What can hang from each mark
fosi: mugur
mugur: gifif
kemolaz: lafip muve
dama: baki
baki: dama foga
nusag: dilag foga
dilag: gifif nusag
viralo: fepib
zazere: foga
fepib: viralo
mapuf: zekatif
lafip: foga kemolaz
zekatif: foga mapuf
bofan: muve
gifif: mugur viralo
foga: baki lafip nusag zazere zekatif
muve: bofan kemolaz

Every row comes from one small tree of marks. Brackets hold a mark, then the marks that hang from it, in alphabetical order. Every link used is in the known rows. Which tree was each row made from?
In the rows, zero is written as 128.
Known rows
(baki dama foga): [154 177  83 129 117 142 165 162  78 123 151 168 101  78 127 112 113 145
 112 139  73 110 125 115 124 167 119 101 132  83 103 148 123 120 139 125
 135  87 140 123  99 171 131 148 129 142 127 123  74 161 111 130 130 124
 140 142]
(zekatif (foga lafip) mapuf): [159 178 101 144 119 111 159 151 101 141 135 201 115  65 135 122 121 145
  55 133  70 124 143 139 139 207 159 125 102  72 106 128  94 198 149  97
 150  97 164 137 141 155 136 160 146 137 163 164 134 119 125 122 118  95
 120 107]
(nusag (foga (zekatif mapuf))): [172 192 117 147 124 128 165 155 129 128 211 194 106  83 142 160 148 126
  84 130 101 123 121 141 141 192 156 129 100  78 114 143  86 120 144 100
 157  99 153 137 137 154 135 183 143 120 156 146 137 120 135 131 130 129
 112 119]
(nusag dilag (foga zazere (zekatif mapuf))): [182 182 121 114 134 123 134 140 120 158 235 175 115  91 168 178 137 145
  93 121 198 128 151 139 131 200 150 163 109  76 113 131  73 104 115  91
 154 100 147 134 144 161 146 170 136 123 148 149 140  69 138 137 125 102
 108  85]
(bofan (muve (kemolaz (lafip foga)))): [151 149 100 153  98 143 175 161 143 107 145 175 132  68 132 138 189 145
 106 145 155 123 146 108 155 179 153 114 106  77 114 160 102 107 151 104
 145  75 149 142 110 169 139 198 154 131 169 148 102 157 125 115 139 119
 171 124]
(fosi mugur): [144 149 138 167 105 130 165 161 130 150 136 202 113  89 126 118 150 169
 131 133  51 108 148 120 146 162 165  97 120  77 115 146  99 173 149  96
 158  82 146 122  93 152 114 173 141 131 141 143 114 142 131 126 133 100
 128 132]
(lafip (kemolaz muve)): [170 154 111 196 111 152 190 134 107 103 166 166 104  49 156 140 157 148
 130 144 197 113 154 134 136 199 158  98 126  85 117 149  93 161 160  78
 152 131 166 109 107 162 140 173 148 131 121 156 120 132 137 138 145 110
 122 141]
(mugur (gifif viralo)): [163 164 117 139 106 190 163 171 151 127 161 176  96  63 130 140 132 145
 113 128  64 133 169 130 150 190 168  97 127  83 106 141 122 149 144  96
 154 111 126 138  98 168 120 176 127 122 149 147 133 135 124 129 145 124
 120 122]
(zekatif (foga baki nusag zazere) mapuf): [175 174  94 114 123 128 145 147  90 151 124 196 110 107 127 122 123 138
  54 141  93 110 205 139 138 203 157 170  93  69 109 126  88 167 137  88
 156 131 159 126 144 150 144 171 147 153 168 179 190  96 128 138 122 124
 103 110]
(zekatif (foga baki lafip) mapuf): [163 180  87 145 117 103 151 152  88 138 113 201 102  85 144 111 128 130
  62 131  63 120 172 145 131 198 162 142  95  70 109 123  85 193 151  98
 151 103 176 129 142 154 138 158 147 137 164 158 148 111 127 127 122 117
 134 103]
(dilag (gifif mugur (viralo fepib)) nusag): [129 147 100 135 106 216 171 138 186 171  75 193 153  87 169  96 107 158
 102 119  82 145 115 119 104 181 180 122 121  74 102 139  90 116 143  95
 146 103  71 131  79 151  93 185 138 128 150 156 173 111 105 138 157  99
 109 109]
(nusag (dilag gifif) (foga zazere)): [168 175 127 118 133 174 130 130 107 177 202 172 134  83 201 177 122 167
 110 127 225 137 149 145 103 198 165 138 121  69 109 133  74  90 108  98
 139  84 135 136 107 167 139 162 139 117 129 143 120  65 137 135 140 100
 118  91]
(dama baki): [152 161 138 181 104 155 195 151 106 123 168 168  82  69 159 134 161 175
 102 149  85 103 146 147 167 200 163 143 120  77 103 144  79 187 159 110
 147  89 128 122  94 163 111 171 141 141 140 141 134 157 123 132 148 101
 112 118]
(lafip (foga baki) (kemolaz (muve bofan))): [168 155  85 191 105 144 185 114  58 118 154 182 105  47 185 143 201 139
 137 133 206 107 187 120 139 192 169 111 105  83 116 157  90 159 149  62
 153 160 178 113 123 168 136 173 151 138 126 149 148 126 148 139 139 135
 161 135]
(baki dama (foga nusag zekatif)): [154 177  83 158 123 126 162 171 102 106 140 174 100 124 104 115 108 122
 105 144 103  87 141  98 142 157 121 150 113  83 106 152 121 120 135 128
 137 101 148 123 120 164 130 169 128 148 145 136 122 143 117 139 132 155
 120 142]
(dama (baki (foga zazere))): [156 170 120 155 108 158 166 148  78 120 157 158  80  72 166 122 142 178
  95 152 101 105 166 131 168 184 145 161 126  80 101 138  90 159 151 118
 132  74 114 135  99 171 122 165 139 146 144 135 121 129 121 134 144 114
 106 125]
(foga nusag): [154 159 125 176 112 138 173 166 151 121 153 180 117 112 115 142 127 140
 106 144 111  94 164 126 148 178 156 125 112  76 111 144  96 158 148  97
 154 129 139 115 104 152 129 185 138 153 143 162 163 150 127 133 137 128
 102 134]
(foga baki lafip): [153 174  98 189 107 103 144 174 111 107 101 174 101 123 159 124 126 134
 118 138 107 104 193 133 142 154 158 148 101  85 113 127  77 170 152 110
 139 104 163 125 106 156 131 165 143 137 147 138 135 109 134 125 142 134
 140 119]
(zazere (foga baki lafip)): [156 163 112 208 116 115 136 158  97 108 102 179 106  88 154 133 144 134
 101 130 111  97 174 119 148 150 151 126  87  89 107 137  74 159 164 110
 143 109 155 131  90 150 131 172 147 124 139 124 115 110 127 120 142 135
 118 129]
(nusag dilag): [159 147 127 142 113 138 167 146 135 161 214 167 113  74 146 150 143 165
 124 128 200 119 152 142 121 191 151 110 128  72 109 138  84 150 132  94
 152 116 147 106 105 165 133 157 131 133 125 140 126 119 127 131 130  85
 123 103]
(kemolaz (lafip (foga nusag zazere zekatif))): [172 162 118 168 125 138 144 157 119 105 139 181 151  99 137 147 169 130
  90 143 154  88 162 121 181 158 161 177  86  80 112 153 102 164 138  90
 145 129 145 122 117 163 128 203 150 134 173 165 175 109 143 135 138 124
 116 114]
(lafip (foga (baki dama) zazere)): [164 174  89 124 119 127 141 151  60 134 122 168 132  76 164 148 151 140
 121 131 108 104 192 133 128 167 153 147 100  83 109 144  99 126 133  92
 147 124 124 126  98 169 126 165 147 140 148 134 131 113 125 129 138 126
 134 124]
(dilag (gifif mugur) (nusag (foga lafip))): [133 183  98 172 132 186 151 138 156 128 115 193 143 101 189 133  81 116
 100 128 132 132 108 118 114 182 172 126 111  65 104 137  75 110 122 105
 127  96  93 146  75 146 110 183 146 119 140 159 151 111 115 121 150 118
 119 121]
(baki dama (foga lafip zekatif)): [149 184  80 170 122 108 144 174  85  97 122 170 103 108 121 115 103 129
 111 141  89  97 138 100 143 146 126 151 112  91 107 142 117 133 140 136
 124  70 155 135 116 168 128 156 131 137 146 123  86 123 119 128 132 138
 137 131]
(mugur gifif): [153 163 116 156 116 169 157 168 144 129 197 180  92  61 126 144 132 139
 114 141 141 122 169 128 155 191 161  95 125  75 105 141 121 158 139  94
 145 126 126 130  86 168 120 172 134 120 149 151 130 142 127 123 143 118
 118 131]
(muve bofan (kemolaz lafip)): [151 153 109 170 105 181 175 146 134 141 246 178  95 103 107 140 176 183
 102 146 142 120 131 123 191 171 152 109 103 100 119 161 114 133 131 101
 141  90 187 118 147 176 125 187 141 147 153 165 127 180 139 131 124 102
 169 118]
(muve bofan (kemolaz (lafip (foga baki nusag)))): [152 154  93 175 104 158 169 144 116 141 215 185 108 121 124 141 194 158
 102 141 137 103 159 110 186 167 155 129  88  95 120 164 109 136 124  95
 142 117 179 119 154 174 123 195 141 156 160 166 162 175 147 133 124 131
 177 118]
(dilag (gifif (viralo fepib)) nusag): [120 150 110 147 105 216 159 143 163 181  93 190 144 104 159  88 148 169
 109 127  91 146 129 117 105 175 186 115 119  75 102 144  96 126 149  99
 146  81  86 125  72 158 105 175 143 137 154 144 152 107 108 150 156 105
 110 111]
(zazere foga): [160 156 131 181 117 149 160 146 114 132 162 183 115  50 137 149 153 158
  96 136 113 104 139 127 139 173 149  89  97  85 105 148  90 144 165 103
 154 116 133 125  82 154 129 177 148 122 136 131 104 138 120 123 137 115
  93 136]
(baki dama (foga (lafip kemolaz) zazere)): [158 189  72 148 125 113 132 165  53  91 104 157 115  93 163 113  91 151
 114 144 148 104 160  95 151 170 119 140 129  95 109 130 112 134 139 121
 121  92 144 138 106 173 136 145 137 147 136 137  74 107 122 127 139 117
 133 134]
(fepib viralo): [139 165 132 175 104 164 155 148 142 160 133 176 110  80 138 137 151 147
 114 153 107 112 145 129 134 194 182 100 116  74 108 140  86 145 162 122
 151  90 138 114 105 160 129 174 135 145 144 146 132 148 118 126 133 127
 127 134]
(mapuf (zekatif foga)): [164 155 110 121 110 180 180 164 101 128 179 191 148  55 140 147 132 187
  82 137 116 128 164 145 114 197 173 116 124  81 108 135 108 180 132 118
 155 116 152 116  83 165 143 154 150 135 161 151  86 112 123 129 129  94
 143 129]
(mapuf zekatif): [156 150 111 133 102 173 177 170 127 126 187 183 140  73 132 154 137 175
  96 136 119 123 155 133 131 175 162 113 126  86 109 136 108 170 141 117
 153 136 133 119  74 163 130 161 143 146 152 143 101 134 126 127 139  97
 129 135]
(dilag gifif nusag): [122 160 113 170 126 200 159 138 148 167 141 188 133 100 140 107 139 144
 111 146 166 127 135 115 118 171 177 102 109  67 101 147  95 133 136 103
 132 102  95 126  53 156 111 174 148 136 146 150 152 129 105 136 151 105
  97 130]
(mapuf (zekatif (foga baki))): [169 156 100 121 108 174 178 165  83 128 162 192 137  75 148 135 136 174
  85 135 123 126 188 145 108 189 170 130 118  81 110 132 101 175 132 118
 155 121 161 113  84 163 143 150 151 139 161 149  97 103 126 133 131 111
 148 129]
(muve bofan (kemolaz (lafip foga))): [150 155 103 166 105 171 171 140 118 145 239 185 112  85 126 149 198 174
 103 141 129 116 133 118 187 172 158 107  96  96 118 166 118 133 127  94
 142 101 174 124 146 178 123 190 143 146 158 160 131 179 141 127 121 109
 174 117]
(nusag (foga baki lafip zazere zekatif)): [175 204 108 170 130 111 117 169  96  93 133 169 111 127 177 164 118 133
 109 134 144 109 196 142 153 161 166 194  90  91 121 128  65 113 130 108
 139  71 161 146 124 154 145 180 149 120 163 140 128  50 144 130 140 151
 128 112]
(baki (foga lafip zekatif)): [150 178  97 182 114 105 137 171 116 101 134 180 100 100 132 112 117 134
 107 144 131 104 160 108 156 146 144 148 105  87 111 136 105 149 151 126
 127  74 149 135 116 162 135 170 136 132 157 132 111 105 129 125 133 143
 115 131]

Which tree is each row?
[151 149 105 154  99 152 179 167 158 105 146 171 120  83 120 135 177 155
 105 150 148 123 145 111 160 177 148 116 111  81 115 155  99 107 154 111
 144  60 159 137 110 166 141 196 151 129 165 151  97 155 123 118 140 114
 168 124] | (bofan (muve (kemolaz lafip)))
[162 153 109 132 109 177 182 167 113 122 164 192 152  85 131 149 124 177
  76 141 114 115 174 134 121 199 168 133 120  79 109 137 107 187 128 115
 156 132 150 115  90 159 143 162 147 149 164 162 112 117 127 133 130 108
 131 131] | (mapuf (zekatif (foga nusag)))
[163 169  99 156 114 108 156 163 124 138 157 194  85 110 106 119 159 108
  92 136 116 109 178 135 147 160 154 160  79  81 112 135  87 152 160 101
 156 133 162 121 133 154 126 181 141 134 166 145 186 113 132 136 134 138
 101 115] | (foga baki (zekatif mapuf))
[151 141 103 152 100 134 170 158 158 117 153 171 137  95 136 148 186 137
 105 139 203 116 154 100 150 186 147 135 107  71 114 158  95 111 138 103
 148  88 151 134 121 167 142 197 147 139 163 155 123 147 129 120 137 122
 169 112] | (bofan (muve (kemolaz (lafip (foga (nusag dilag))))))
[167 161 110 180 119 123 149 147 108 135 147 196  95  82 119 131 170 114
  79 131 121 102 158 118 147 157 147 135  70  85 107 145  84 146 171 105
 157 133 151 129 114 148 129 185 147 119 155 129 154 113 125 129 137 137
  88 127] | (zazere (foga baki (zekatif mapuf)))
[160 158 111 157 110 148 165 159 128 123 206 170 133  81 139 139 180 141
 105 137 124 114 129 132 159 168 155 112  96  89 118 159 114 139 135 106
 145  99 141 118 125 175 125 194 147 133 162 155 118 167 135 125 132 110
 152 127] | (muve (kemolaz (lafip foga)))
[157 165 108 220 111 119 164 151 109  86 122 165 109  73 167 139 130 143
 125 143 177 107 161 124 152 184 161 124 119  89 115 136  86 184 159  88
 140 112 170 125 111 158 138 172 146 133 130 152 117 117 141 131 146 112
 130 131] | (foga (lafip (kemolaz muve)))
[165 144 105 121  85 168 194 163 177 136  95 181 137  50 161 132  94 173
 103 108   9 137 124 151 123 194 164 122 130  91 111 131  92 120 163  92
 168 109 111 124 126 155 106 186 131 122 148 150 145 121 121 128 143  97
 129 106] | (gifif mugur (viralo fepib))
[141 144 130 149  93 159 155 173 151 157 112 206 108  85 142 107 145 171
 133 120   8 130 161 110 147 175 178  98 133  79 111 143 120 170 147  87
 165  80 127 133 100 161 104 175 131 118 152 144 119 124 133 134 146 114
 144 117] | (fosi (mugur (gifif (viralo fepib))))
[153 174  82 146 118 137 167 165  92 113 141 171 103 110 116 109 104 130
 106 142  66  94 134 101 132 168 116 121 128  80 104 149 122 126 135 123
 137 106 134 119 110 166 131 158 126 157 129 138 105 166 116 136 131 143
 131 143] | (baki dama (foga nusag))
[173 150 107 188 115 187 163 109  96 122 166 172 116  75 150 166 184 153
  96 138 137  92 158 119 183 161 166 160 104  83 110 164 105 157 124  64
 142 116 176 123 139 167 134 200 148 145 134 171 174 143 156 149 128 119
 160 114] | (kemolaz (lafip (foga nusag zazere)) (muve bofan))
[153 154 104 176 107 162 168 143 121 140 242 185 112  93 114 150 201 170
 104 142 153 112 137 111 191 168 162 122  84 100 120 169 117 127 128  98
 141  99 184 124 154 177 121 199 142 141 167 158 140 163 147 130 122 114
 169 116] | (muve bofan (kemolaz (lafip (foga zekatif))))
[167 157 111 120 117 179 159 167 103 120 158 184 154  86 134 157 112 189
  74 141 133 115 194 134 127 193 171 153 120  82 110 131 104 171 122 112
 153 127 144 124  89 160 146 163 151 153 167 167 116  95 128 134 131 104
 121 127] | (mapuf (zekatif (foga nusag zazere)))
[169 186  90 140 128 124 131 159  52 120  84 170 118  97 156 127 102 165
  96 141 111 107 209 143 130 181 162 171 105  84 112 126  85 153 129 109
 138  68 181 133 110 162 144 151 153 133 156 150 103  73 125 129 130 114
 146 111] | (zekatif (foga (baki dama) lafip zazere))
[179 177 128 117 131 182 123 137 122 163 179 172 136  98 187 177 126 161
 108 120 193 142 157 141 106 188 177 171 108  79 113 135  74  79 111 105
 143  64 142 147 127 167 138 175 136 110 146 139 138  37 139 143 140 114
 110  82] | (nusag (dilag (gifif viralo)) (foga zazere zekatif))
[128 187 110 193 138 175 137 144 139 134 136 192 132 125 167 127 128 122
 105 139 172 126 132 111 123 167 182 140  98  70 107 146  78 120 126 111
 126  72 115 143  77 151 121 181 150 124 156 145 140  88 119 135 150 131
 110 119] | (dilag gifif (nusag (foga lafip zekatif)))
[160 169  87 143 113 123 167 153  74 132 129 178 125  72 158 136 167 124
 124 126  87 105 165 132 119 172 154 119 101  77 109 149 100 137 141  97
 152 131 135 115  97 167 121 164 143 138 142 128 126 142 124 128 136 131
 148 128] | (lafip (foga (baki dama)))
[161 166  83 135 112 151 166 174  71 110 127 184 139  95 154 134 116 165
  87 133  95 119 182 133 109 181 163 147 118  85 109 127 101 189 128 129
 146 109 170 122  90 164 139 143 148 139 159 143  82 103 126 130 133 111
 166 124] | (mapuf (zekatif (foga (baki dama) lafip)))
[176 204  99 154 130  99 116 164 104 110 135 179 104 125 167 159 121 120
  86 130 115 114 183 136 154 169 156 193  86  86 118 124  68 119 138 104
 143  87 157 151 142 153 142 179 148 127 168 146 148  64 142 129 136 146
 121 104] | (nusag (foga baki lafip zazere (zekatif mapuf)))
[165 162  99 185 126 115 149 154 104 123 120 192  97 120 100 130 149  94
  74 132  97  83 157 101 151 158 134 157  70  86 105 149  90 142 157 109
 158 147 155 123 121 146 124 187 140 138 149 139 170 128 122 137 136 153
  92 129] | (zazere (foga (baki dama) nusag (zekatif mapuf)))
[136 175 111 125 120 219 143 137 143 178 110 187 152 107 199 117 131 171
 101 124  91 153 131 124 106 186 188 131 122  76 106 141  85  87 129  96
 144  61  80 139  80 158 117 177 148 131 156 146 134  75 115 151 156 111
 115 106] | (dilag (gifif (viralo fepib)) (nusag (foga zazere)))
[164 195 117 190 127 111 144 168 125  93 167 180 115 101 162 165 125 133
 106 132 119 112 143 138 149 177 164 151 101  86 118 139  76 132 138 109
 143  68 163 143 123 154 139 181 144 118 156 139 111  94 140 126 137 137
 130 117] | (nusag (foga lafip zekatif))
[153 181  96 153 117 120 119 163  95 111 127 164 108  92 153 122  99 158
 103 145 123 110 179 113 156 152 140 142 120  90 109 126 105 140 144 116
 123  78 130 146 104 166 140 160 138 143 151 139 102  99 129 123 132 124
 115 128] | (baki (foga lafip zazere))
[163 154  98 193 107 154 190 112  76 119 182 182 117  21 176 158 196 155
 131 135 193 111 157 116 147 204 170  92 114  85 114 161 100 160 149  59
 153 152 168 118 121 170 133 177 149 137 126 152 135 142 145 136 136 115
 148 136] | (lafip foga (kemolaz (muve bofan)))
[157 181  85 173 124 100 115 178  88  95  54 154 114 170 139 141  86 126
 109 142 105  81 222 113 159 149 144 209 102  92 113 124  82 148 131 111
 134 111 155 134 116 154 131 170 141 163 149 156 160  92 132 135 145 145
 129 116] | (foga (baki dama) lafip nusag zazere)
[166 166  98 172 123 120 152 150  89 128 139 188  95  87 114 129 161 108
  80 129  95  99 148 111 144 158 136 137  76  88 104 147  90 133 163 111
 155 130 156 126 114 152 124 177 143 123 147 125 139 126 120 132 135 134
 102 126] | (zazere (foga (baki dama) (zekatif mapuf)))
[171 155 112 140 120 126 129 155 118 145 140 160 111 149 143 147 123 140
 114 135 206  94 236 128 136 170 153 185 109  76 113 127  71 134 121  92
 148 139 146 111 115 156 141 170 134 156 142 160 188  75 136 143 139 130
 110 104] | (foga baki (nusag dilag) zazere)
[170 176 127 130 138 163 120 136 115 168 199 174 132  94 182 183 129 155
 111 130 249 131 155 138 110 187 172 171 106  73 113 137  74  88 109 103
 138  83 146 140 117 167 138 173 142 109 143 142 135  45 141 139 140 113
 106  90] | (nusag (dilag gifif) (foga zazere zekatif))
[148 170 102 206 110  96 143 180 130  94  80 176 106 163 137 124 112 109
 111 141 107  84 206 119 154 153 158 174  96  81 115 128  74 181 149 108
 141 124 161 122 114 147 132 179 137 156 150 154 174 112 136 132 143 155
 127 121] | (foga baki lafip nusag)
[180 179 129 117 128 145 141 141 110 152 229 160 124  79 190 183 127 167
 113 122 196 128 156 151 117 201 153 135 131  74 113 133  71  96 111  91
 150  89 140 130 116 165 149 159 138 127 129 144 107  75 136 132 130  97
 130  97] | (nusag dilag (foga zazere))
[163 176  96 124 121 124 132 157 110 134 165 179 100  84 119 121 126 139
  82 144 137 112 165 113 157 156 135 151 105  86 108 134 114 121 147 112
 136  98 124 142 128 165 135 173 137 140 164 143 145 101 125 131 127 126
  87 127] | (baki (foga zazere (zekatif mapuf)))
[160 159 103 149 109 154 171 169  90 100 140 190 152  63 164 141 127 182
  86 140 166 124 174 130 125 203 170 125 120  86 112 129 100 206 137 114
 146 127 166 123  85 164 144 150 153 138 160 156  82  94 130 125 136  94
 147 130] | (mapuf (zekatif (foga (lafip kemolaz))))
[154 144 135 203 128 145 140 141 139 148 153 188 125 100 123 156 146 130
  94 134 216  92 151 101 136 163 156 152  80  79 104 151  83 140 144 108
 149 134 145 125 102 152 128 193 140 122 143 142 160  96 128 135 141 132
  72 117] | (zazere (foga (nusag (dilag gifif)) zekatif))
[181 178 131 128 134 140 135 146 117 142 229 163 119  90 177 183 135 160
 114 125 224 123 167 145 126 192 158 165 114  79 116 136  71  96 110  95
 150  84 155 132 126 163 148 169 138 118 144 141 120  56 140 136 130 105
 117  94] | (nusag dilag (foga zazere zekatif))
[153 162 104 222 109 132 169 141 106  97 139 175  97  76 158 144 141 161
 124 142 186 108 163 116 164 185 162 120 118  93 115 140  85 183 156  82
 138 109 189 127 124 159 136 170 144 141 127 157 127 125 144 132 141 110
 142 126] | (foga (lafip (kemolaz (muve bofan))))
